Each row comes from the steps of one walk. Every step used is in the known rows, and no mark comes twice. Write the walk behind each row, first mark first.
Known rows
zegopo/lonilub/fudi/rineg/navedom: [-6.00 -1.39  3.27 -3.28  0.01 -2.08 -1.47 -0.16 -1.13 -0.42  2.42  4.80
  1.03 -2.69  2.93 -5.55 -3.28  1.37  1.83 -2.32  0.83 -3.79 -5.40]
fudi/rineg: [-1.67 -0.31  2.30 -3.08 -0.81 -0.85 -1.77 -0.54 -2.37  0.44  3.28  2.59
  3.04  0.37  3.29 -1.89 -3.11  0.71  4.11 -1.48 -2.05 -0.12 -1.62]
teke/kuge/lonilub: [ 0.62  0.97  5.72 -2.27 -2.21  0.08  4.14  2.01  1.33  4.28  1.95  0.18
  1.51 -1.78  2.76 -2.81  3.24  0.69  2.43 -2.07 -4.40  2.07 -4.54]
fudi/lonilub/kuvoset/rineg: [-0.75 -0.25  4.23 -1.71 -3.52  3.69 -4.89  0.19 -0.09 -1.19  3.91  3.70
 -0.16 -0.95  1.15 -2.92 -2.23 -1.30  4.77 -0.20  0.18  0.40 -4.16]
navedom/lonilub/kuge: [-1.68 -2.08  3.85 -2.32 -3.97 -0.17  2.12  0.36 -1.12  3.30  5.48  4.72
 -0.46 -0.21  3.20 -3.09 -1.62 -3.07  2.87 -0.21 -2.34 -3.00 -5.20]
navedom/lonilub: [-1.77 -2.67  3.20 -2.90 -0.44 -1.34  2.08  1.53 -0.59  0.95  4.17  4.14
 -0.65 -0.39  1.37 -4.19 -0.61 -2.06  3.67  1.81 -2.77 -2.25 -1.27]
kuvoset/lonilub/fudi/rineg/navedom: [-3.90 -0.61  6.29 -4.30  0.96 -3.55 -1.41 -2.97 -0.02 -2.33  1.51  3.26
  1.57 -1.81  2.04 -4.77 -4.17  0.75  2.79 -2.78 -2.36 -1.85 -4.14]
navedom/lonilub/fudi/rineg: [-6.20 -2.91  3.91 -5.42 -3.50 -2.53  0.87  0.69 -0.04 -2.17  4.25  4.73
  0.58 -0.48  3.54 -8.40 -4.83  0.40  5.58 -1.64 -1.38 -2.24 -5.80]
lonilub/fudi: [-4.90 -3.26  3.13 -5.28 -2.74 -1.83 -0.06  2.56 -0.07 -1.73  2.36  4.77
 -0.38  1.06  0.43 -6.21 -3.82  2.80  2.94  2.74 -2.53 -1.13 -3.83]
zegopo/lonilub/fudi: [-6.99 -3.58  2.87 -3.18 -3.40 -0.80  0.48  3.70  1.05 -0.52  2.76  5.59
 -1.46 -0.66  1.31 -7.62 -2.07  1.79  2.94  2.92 -0.64 -2.90 -4.97]
kuvoset/rineg/fudi/lonilub/kuge: [-2.97 -1.01  4.90 -1.92 -4.10  1.35 -3.68 -2.18  0.35  1.65  5.34  1.80
  0.59  1.54  2.88  0.89 -1.70 -2.56  4.59 -1.45  1.02  0.68 -6.29]
fudi/rineg/navedom/lonilub/kuge: [-0.73 -0.01  4.45 -2.46 -0.57 -1.36  0.20 -3.65 -3.22  3.47  5.02  4.00
  1.91 -2.26  4.95 -0.91 -2.88 -3.31  1.86 -5.56 -0.83 -3.92 -5.78]
zegopo/lonilub/kuvoset/rineg/fudi: [-4.70 -2.88  2.52 -1.43 -2.38  4.54 -1.14  2.54  3.13 -1.14  6.59  3.61
 -0.05 -2.88  1.03 -4.78 -1.29 -4.97  3.79  1.22 -0.18 -1.16 -5.54]
kuvoset/lonilub: [-1.08 -0.97  4.93 -1.72 -0.09 -1.36  0.16 -0.07  0.63  0.10  2.36  2.59
  0.34  0.05  0.73 -2.67 -0.30 -1.25  3.48  2.08 -4.24 -0.34 -0.30]
rineg/fudi/lonilub/kuge: [-3.28 -1.31  4.97 -2.40 -4.50 -0.81 -2.27 -1.15 -0.94  3.11  4.76  2.64
  1.01  3.18  3.24  2.21 -2.66  0.54  2.67 -1.55 -0.46 -0.74 -6.38]
teke/kuge/lonilub/navedom: [ 3.53 -0.10  6.49 -2.42 -0.94  0.11  3.50  1.71  0.85  4.75  2.79  2.30
  1.34 -3.44  1.65 -3.53 -0.38 -0.46 -1.43 -2.99 -3.97  0.62 -4.41]
navedom/lonilub/fudi: [-5.58 -4.24  4.05 -5.15 -2.99 -2.27  2.35  2.82  0.81 -1.61  3.74  5.55
 -1.75 -0.09  0.95 -8.40 -3.13  0.25  4.08  2.15 -2.31 -2.68 -4.57]
teke/kuge: [ 0.58 -0.55  4.35 -2.51 -1.41  0.36  2.73  1.96 -1.14  2.24  2.37  3.22
  2.13  0.61  1.52 -1.49  3.47  2.48  4.05  0.28 -3.10  2.93 -3.88]
zegopo/lonilub/fudi/rineg/kuvoset: [-7.71 -2.47  4.68 -2.98 -1.75 -5.04  0.04 -0.24  0.36  0.59  2.23  4.19
  1.92 -0.73  3.54 -7.14 -4.50  1.87  2.23 -2.07 -2.47 -3.20 -7.53]
kuvoset/lonilub/zegopo: [-0.03 -1.67  4.53 -1.30 -1.95 -2.19 -1.91  0.25  1.05  0.09  1.99  4.54
 -0.46  0.46  2.83 -3.79 -6.26 -3.69  2.52  2.84 -3.28  0.21  0.00]
kuge/lonilub/fudi/rineg: [-5.29 -0.47  4.28 -5.22 -4.01 -2.16 -0.08  0.68  1.50 -0.24  2.48  1.05
  1.19 -1.95  4.13 -7.52 -5.90  1.34  2.79 -3.44 -2.99 -1.48 -5.79]
navedom/lonilub/kuvoset: [-1.45 -2.67  3.50 -3.24 -2.81  1.55  1.46  2.50  0.01 -0.12  5.41  5.50
 -0.63 -1.74  1.18 -5.76 -2.75 -2.48  2.96  0.75 -3.12 -2.87 -4.01]
navedom/lonilub/kuvoset/rineg: [-1.29 -2.30  3.53 -2.66 -2.45  3.74  0.26  1.65  1.23 -1.67  6.12  4.66
 -0.94 -3.31  1.00 -6.84 -1.73 -5.64  5.08  0.85 -1.77 -1.50 -4.03]
teke/kuge/lonilub/kuvoset/rineg: [ 1.27  1.37  5.95 -2.20 -4.14  5.24  2.25  2.05  3.34  1.62  3.94  0.72
  1.18 -4.81  2.37 -5.56  2.18 -2.97  3.74 -3.06 -3.42  2.74 -7.45]
rineg/navedom: [ 0.44 -0.95  3.00 -2.90  3.70 -1.72 -0.60 -0.31 -2.84  1.51  1.97  3.43
  0.94 -0.80  0.19  0.24 -0.90  0.08  0.03  0.82 -2.39 -2.00  0.34]

Write each row's walk
[ 1.02 -0.61  3.30 -2.64  1.70  3.31 -2.52 -0.28 -0.93 -1.17  3.97  3.92
  0.61 -3.76 -0.33 -2.50 -1.91 -3.60  1.30 -0.05 -1.38 -1.18 -2.49] -> lonilub/kuvoset/rineg/navedom
[-3.54  0.65  6.42 -4.86 -5.11 -1.09  2.72  1.05  1.96  1.11  1.92  0.85
  2.64 -2.06  4.87 -6.98 -1.02  3.03  4.30 -5.63 -3.03  1.90 -9.08] -> teke/kuge/lonilub/fudi/rineg
[-1.66  0.64  7.25 -1.09 -2.03 -4.25 -0.32 -5.40 -0.53  3.57  3.11  1.71
  3.91  0.13  4.78 -1.12 -3.84 -2.05  2.13 -5.00 -5.71 -1.49 -7.03] -> fudi/rineg/kuvoset/lonilub/kuge
[-0.93 -0.55  4.27 -2.38 -3.89  1.48 -3.56  1.03 -1.40  0.10  3.30  4.53
  0.19  0.73  1.38 -1.69 -3.28  1.85  2.91 -0.19 -1.23 -1.08 -4.09] -> fudi/lonilub/kuvoset
[-5.48 -1.27  5.52 -4.23 -3.09 -2.37 -1.10 -1.02  1.31 -2.94  2.42  3.19
  1.39 -0.14  2.75 -6.88 -4.68  1.21  5.37 -1.37 -3.16 -0.47 -4.80] -> kuvoset/lonilub/fudi/rineg
[-2.55 -2.78  2.96 -3.69 -1.60  3.71 -1.58  1.40  2.04 -2.20  6.10  2.80
  1.12 -1.20  0.34 -3.44 -2.98 -3.78  3.86  0.97 -2.02  0.64 -4.39] -> lonilub/kuvoset/rineg/fudi
[-0.25 -2.57  5.14 -2.56  0.76  0.18 -4.27 -1.06  0.32 -0.05  4.91  3.36
  0.41 -0.17  0.06 -1.05 -4.23 -2.69  1.47 -0.56  1.06  0.26 -2.03] -> kuvoset/rineg/fudi/lonilub/navedom
[-3.00 -0.56  6.50 -4.64 -4.69 -0.89  4.40  3.16  2.83  1.59  1.53  1.78
  0.32 -1.61  2.35 -7.04  0.62  2.91  2.79 -1.74 -4.01  1.41 -7.94] -> teke/kuge/lonilub/fudi
[-0.75 -3.36  2.99 -2.47 -2.32 -2.15 -0.03  2.10 -0.23  0.95  3.94  6.06
 -1.51  0.03  3.58 -5.31 -6.56 -4.60  2.83  2.51 -1.69 -1.67 -0.92] -> navedom/lonilub/zegopo
[-3.10 -1.29  2.67 -0.34 -4.50  1.29  0.01  1.24 -0.80  4.26  4.57  4.52
 -0.24 -0.70  3.48 -2.23 -0.62 -1.57  1.94  0.51 -0.63 -3.18 -5.66] -> zegopo/lonilub/kuge
[ 1.50 -1.55  4.88 -2.18 -0.25 -1.46 -3.63 -0.10 -2.64  1.93  2.81  5.25
 -0.03  0.39  0.56 -0.99 -4.57  1.29 -0.36 -0.11 -0.27 -1.71 -1.06] -> fudi/lonilub/navedom
[-6.34 -3.30  5.94 -5.04 -1.21 -6.39  1.98 -1.28  0.00 -0.52  3.13  4.35
  1.68 -0.12  3.12 -7.99 -5.53  0.44  3.42 -2.95 -4.16 -3.12 -7.09] -> navedom/lonilub/fudi/rineg/kuvoset
[-5.69 -2.30  5.01 -5.14 -1.08 -5.85 -0.51 -1.33 -0.83 -0.56  1.87  3.42
  3.10  1.13  2.76 -5.66 -6.27  3.04  2.29 -2.34 -4.41 -1.36 -6.39] -> lonilub/fudi/rineg/kuvoset
[-1.81  0.12  6.74 -1.62  1.50 -5.46 -0.26 -4.11 -0.07  1.23  1.81  1.33
  3.76  0.03  2.93 -2.26 -2.73 -1.14  2.75 -2.90 -6.10 -0.70 -2.87] -> fudi/rineg/kuvoset/lonilub
[ 1.57 -2.25  7.74 -1.48  3.28 -5.35  0.65 -2.23  0.27  2.32  2.15  4.11
  1.28 -1.07 -0.51 -2.99 -4.53 -2.26 -2.62 -0.05 -6.52 -2.38 -1.38] -> rineg/kuvoset/lonilub/navedom
[-0.24 -1.24  3.71 -1.58 -3.41 -2.20 -5.03  0.52 -1.65  1.28  1.76  5.18
 -0.58  2.36  3.71 -1.18 -7.00 -0.29  2.55  1.56  0.13  0.24 -0.95] -> fudi/lonilub/zegopo
[ 1.08  0.95  6.03 -2.69 -4.57  3.00  3.51  2.90  1.98  3.12  3.20  1.59
  1.50 -3.15  2.63 -4.32  1.07  0.24  1.76 -3.12 -4.91  1.38 -7.38] -> teke/kuge/lonilub/kuvoset
[ 0.08 -0.70  3.41 -2.13 -2.83 -1.89 -1.02  2.02  1.39  2.79  2.09  2.38
 -0.72 -1.37  4.24 -4.51 -7.47 -3.83  0.11  0.80 -3.15 -0.78 -0.96] -> kuge/lonilub/zegopo
[-3.86  0.29  5.05 -5.21 -0.03 -3.30 -0.45 -1.08  0.18  0.37  1.73  1.13
  1.56 -3.47  3.46 -5.46 -5.43  0.72  0.28 -4.90 -2.33 -2.86 -4.97] -> kuge/lonilub/fudi/rineg/navedom
[-1.85 -0.59  4.30 -2.82  1.41 -4.86 -0.77 -2.48 -2.23  1.94  2.30  2.04
  4.18  0.83  3.09 -1.46 -3.75  0.78  1.89 -2.65 -4.80 -0.92 -3.05] -> fudi/rineg/kuvoset
[-3.20 -1.82  4.73 -3.24 -3.49  0.87 -2.95  0.89  0.17 -0.38  4.75  3.61
  0.91  1.80  1.18 -0.56 -3.76  0.96  2.76 -0.67 -1.31 -0.65 -5.08] -> rineg/fudi/lonilub/kuvoset
[-1.27 -1.30  6.89 -1.36  1.94 -5.27  1.16 -1.95  0.83  1.65  1.23  2.07
  1.42  0.44  0.51 -2.09 -0.92 -1.13  1.32  0.84 -7.01 -1.15 -1.72] -> rineg/kuvoset/lonilub
[-1.05 -0.42  5.54 -1.14 -3.68 -0.19  0.08 -1.39  0.22  2.45  3.62  3.05
  0.42  0.14  2.44 -1.55 -1.45 -2.20  2.73  0.00 -3.86 -1.19 -4.33] -> kuvoset/lonilub/kuge
[-7.51 -2.20  2.72 -3.37 -3.84 -1.05 -1.01  1.60  0.16 -1.03  3.30  4.75
  0.71 -1.14  3.72 -7.66 -3.87  1.87  4.47 -0.85  0.26 -2.41 -6.17] -> zegopo/lonilub/fudi/rineg
[-0.18  0.32  2.94 -3.07  3.21 -1.83 -2.14 -2.46 -3.66  1.07  2.54  2.67
  3.22 -1.32  2.65  0.26 -2.58  0.17  1.54 -2.90 -1.36 -1.42 -0.76] -> fudi/rineg/navedom
[-2.48 -1.19  4.22 -3.36 -2.48  3.41 -0.12  1.66  4.46 -0.38  5.78 -0.14
  0.43 -3.58  1.56 -4.75 -3.13 -5.64  2.18 -1.28 -3.26 -0.23 -5.16] -> kuge/lonilub/kuvoset/rineg/fudi
[-3.34 -3.71  3.79 -3.55 -1.92  3.11  0.89  1.60  2.83 -2.04  7.45  3.59
 -0.32 -2.25  0.81 -5.68 -2.23 -6.44  4.88  0.40 -1.77 -0.96 -5.08] -> navedom/lonilub/kuvoset/rineg/fudi
